Each row was made from one small tree. The marks that hang from a mark follow it in brackets, in alphabetical order. Every link used is in the known rows. Write each row's tree.
Known rows
vubi{dumab{zipum}}: [  1.0   5.4 -28.2  15.5  17.0  -2.6 -13.0 -37.5 -10.6   6.1  15.1 -55.9
  -8.2  16.3 -18.0 -22.2  -4.1 -11.3 -53.3  14.1]
pofumor{sato sutasi{vubi{dumab}}}: [ -0.8   2.0  13.3  45.8  -2.4  -2.1 -23.5 -46.2 -37.9 -17.5   2.5 -14.1
  -4.5  18.4  18.4   0.7  13.7  -5.9 -51.0  21.9]
sutasi{refave vubi}: [ -0.3   5.5 -22.2  71.7   5.2  25.9 -14.5 -17.2 -28.3   8.6  21.7   9.1
  -3.0  10.7   2.0  30.8   9.3  15.0 -43.2  13.0]
sato{refave{dumab} vubi}: [-31.7  29.4 -45.4  39.7 -15.5  14.3 -23.6   0.5 -12.8  37.9  24.2  -1.5
  -2.5  19.5   6.4  22.4  -1.7  -2.9 -52.2  35.0]
pofumor{sato{vubi{dumab}} sutasi{govu{gege} refave}}: [ -0.1   0.1  12.4  53.0 -18.7   4.3 -40.2 -43.2 -29.2  14.8  20.7   5.6
 -21.7  42.4  21.0 -18.3  38.1  11.7 -56.0  12.7]
sato{refave vubi}: [-24.8  28.2 -39.7  30.7 -10.3  13.7 -19.8   5.2 -26.0  31.9  16.1   1.1
  -4.0  16.2 -17.8  45.7  -3.3 -10.2 -51.3  30.2]
dumab{zipum}: [  1.5   8.8 -35.1  14.5  16.7   6.4 -11.1 -21.0 -15.5  -0.5  15.0 -36.5
  -7.7  12.0 -18.9  11.5  -3.6 -11.6 -53.3  16.3]
govu{gege sato{refave{dumab} vubi}}: [-35.5  32.4 -41.7  26.4 -38.4  19.1 -42.4 -10.5 -16.3  78.8  16.5 -10.1
 -13.6   8.9  14.5  -2.5  23.3   6.4 -59.3  44.2]
refave{dumab{zipum}}: [ -6.0   7.8 -38.8  22.9  11.9   6.0 -17.4 -24.2  -2.5   6.5  23.5 -39.7
  -5.7  15.0   5.3 -11.4  -2.1  -3.4 -53.3  21.3]
vubi{dumab}: [ -6.3   5.2 -15.9  29.7  12.5  -1.4 -17.0 -33.5 -19.8  11.8   6.7 -51.0
  -3.6   7.2 -15.5   5.4   2.6 -10.6 -50.6  15.9]
pofumor{sato{refave}}: [-24.0  16.1 -23.8  19.5 -13.4  19.0 -18.8 -10.8 -46.6   5.1   6.8 -18.8
  -7.6  21.4  -0.2  33.6  -6.9 -13.4 -52.6  29.6]
zipum{dumab}: [-13.6  13.4 -30.1  20.7  16.8  -4.0 -19.3   5.0 -28.8  -3.1  14.7 -28.2
  -7.4  10.0 -13.8  16.0  10.4 -22.9 -48.0  19.0]
sutasi{govu{gege sato} refave{dumab{zipum}} vubi}: [ -4.6 -10.9 -38.3  69.3 -26.4  42.4 -31.7 -36.6 -11.7  54.2  39.9   4.5
 -24.0  25.4  41.0 -49.6  30.2  42.6 -54.7  18.4]
pofumor{sato{refave} sutasi{govu vubi{dumab}}}: [-11.1  -9.5   2.5  61.5 -22.8  24.2 -25.2 -37.7 -54.5   2.0  19.6   7.5
 -14.4  40.3  27.3  -6.2   5.8   6.5 -54.2  26.0]
sutasi{govu refave{dumab}}: [ -7.5 -13.2 -28.0  71.2  -4.4  26.3 -22.3 -22.6 -14.6  15.8  37.9  -9.3
  -9.8  29.7  23.3   1.9   7.3  22.5 -50.2  12.0]
sutasi{govu{gege} refave vubi{dumab{zipum}}}: [ 11.3  -6.3 -20.8  70.0   1.8  35.8 -17.8 -45.3 -19.2  33.9  37.5  -5.4
 -21.7  29.4  12.5 -49.9  26.4  30.5 -53.9   7.9]
sutasi{govu{sato} refave{dumab{zipum}} vubi}: [ -7.0 -16.7 -51.5  74.2 -28.2  34.5 -21.6 -28.9  -9.9  33.6  42.7   5.9
 -19.2  32.9  37.7 -38.4  10.0  40.3 -47.7  11.3]
sutasi{govu refave vubi{dumab}}: [  1.9 -15.1 -20.1  88.7  -3.6  29.9 -13.4 -34.2 -26.0  17.5  32.3   1.5
 -10.4  27.2  12.1  -9.4  11.4  26.3 -44.6   2.7]

Which tree is each row?
[ -8.7   2.4   3.1  61.0 -23.8  12.6 -43.5 -30.8 -20.3  14.7  29.2  22.2
 -18.6  41.1  44.3  -9.1  40.1  18.8 -57.1  21.8]	pofumor{sato{vubi} sutasi{govu{gege} refave{dumab}}}
[ -8.6 -19.3 -31.7  55.8 -23.5  25.2 -26.4 -21.7 -29.7  29.6  23.9 -14.2
 -16.9  24.3   3.8  12.4  10.6  20.9 -50.5   6.8]	sutasi{govu{sato} refave}
[-30.4  27.3 -31.9  23.1 -25.2   3.1 -18.5 -17.0 -29.7  21.5   9.8 -13.1
  -7.4  29.7   0.2   6.4  -0.5 -12.5 -52.1  27.9]	pofumor{sato{refave vubi{dumab}}}
[-11.6   0.2 -25.9  54.4 -33.8  16.2 -34.1 -34.6 -15.3  66.4  23.4 -10.3
 -24.6  25.6   5.9 -27.3  35.8  25.4 -54.8  10.6]	sutasi{govu{gege sato{vubi{dumab}}} refave}
[  5.4  -4.8 -30.3  76.3  -3.2  42.8 -21.8 -32.0  -8.9  34.6  46.1  11.5
 -17.5  29.1  35.6 -37.5  28.1  37.5 -53.9  16.9]	sutasi{govu{gege} refave{dumab{zipum}} vubi}
[-23.4  30.0 -44.9   7.5 -28.2  11.7 -31.8 -27.0 -16.6  72.9  16.6 -30.9
 -23.3  17.6 -12.3 -39.7  13.5  -0.8 -59.9  34.4]	govu{gege sato{refave vubi{dumab{zipum}}}}
[ -9.6 -17.5 -27.4  60.4 -23.8  18.2 -18.5 -37.8 -26.5  37.4  16.8 -15.7
 -14.6  14.6  11.8 -15.1  12.8  16.8 -51.0  11.7]	sutasi{govu{sato} vubi{dumab}}
[ -0.1 -19.7 -40.1  67.4 -22.0  27.4 -17.9 -41.1 -17.9  32.5  33.7 -10.3
 -21.6  34.3  13.1 -48.9   9.1  33.3 -48.5   2.3]	sutasi{govu{sato} refave vubi{dumab{zipum}}}
[  1.4 -22.7 -25.7  77.0 -22.9  26.9 -37.2 -38.2 -16.2  17.2  38.6  11.6
 -21.1  37.4  41.1 -35.8  13.5  36.9 -51.5  16.9]	pofumor{sutasi{govu{sato} refave{dumab{zipum}} vubi}}
[  6.7 -18.9   9.2  78.4 -23.7  25.9 -44.0 -55.9 -37.9  44.2  22.4  -2.8
 -23.0  21.8  25.0 -32.8  38.9  33.5 -54.0  18.1]	pofumor{sutasi{govu{gege sato} refave vubi{dumab}}}
[  2.7 -14.6   7.4  56.7  -9.1  15.9 -22.1 -30.5 -44.1 -19.7  13.7  18.8
 -10.6  30.3  27.7  26.5  15.4   4.1 -52.3  15.1]	pofumor{sato sutasi{govu vubi}}
[-28.7  31.4 -37.3  19.1 -32.0  20.0 -36.4  -6.3 -29.3  73.2   8.4  -6.8
 -16.1   6.2  -8.9  20.2  20.1  -2.5 -57.6  38.6]	govu{gege sato{refave vubi}}
[-12.6  -6.7 -20.2  53.6 -22.3  30.5 -25.0 -28.4 -34.3  -3.5  35.2  18.2
 -16.5  48.5  46.4 -22.2   1.4  13.8 -57.3  32.7]	pofumor{sato{refave{dumab{zipum}}} sutasi{govu vubi}}
[-23.5  -5.5 -58.8  56.9 -36.7  40.8 -20.2 -19.6 -21.9  47.8  39.3   4.1
 -19.7  30.9  31.9 -30.9  -2.3  26.7 -54.9  28.4]	sutasi{govu{sato{refave{dumab{zipum}}}} vubi}
[-15.6  24.1 -28.6  15.3 -20.8   3.8 -33.4 -16.6 -16.9  56.9   0.7 -15.2
 -12.9  -1.8  -9.1  19.8  32.0  -3.5 -55.7  26.1]	govu{gege sato{vubi}}
[  2.9  -1.5 -10.1  59.4   2.8  35.3 -17.1 -25.9 -31.5  32.9  19.5   8.9
 -10.9   9.9   9.3  16.9  30.0  11.8 -56.5  18.6]	sutasi{govu{gege} vubi}
[-30.0  29.2 -31.9  20.6 -32.8  11.9 -37.6 -21.8 -24.4  78.4   7.9 -27.4
 -17.2   8.7  -7.9 -13.5  21.0  -0.5 -57.6  35.9]	govu{gege sato{refave vubi{dumab}}}
[-39.4  23.8 -54.7  33.5 -37.9  12.3 -33.1  -2.4 -14.6  57.4  17.3  -8.1
  -8.1  16.3  12.0  10.3   1.7   3.5 -52.9  36.5]	govu{sato{refave{dumab} vubi}}
[  3.9 -12.7 -23.8  84.8  -2.8  37.3 -12.9 -18.7 -31.5  12.1  32.5  22.2
  -9.9  26.0  10.9  22.9  11.2  25.5 -46.1   5.6]	sutasi{govu refave vubi}
[-26.0  28.8 -59.4  27.3 -10.5  13.7 -20.1  -1.7  -3.1  32.3  33.2  -4.7
  -6.8  27.3   3.6  -3.7  -8.4  -3.5 -54.4  34.2]	sato{refave{dumab{zipum}} vubi}
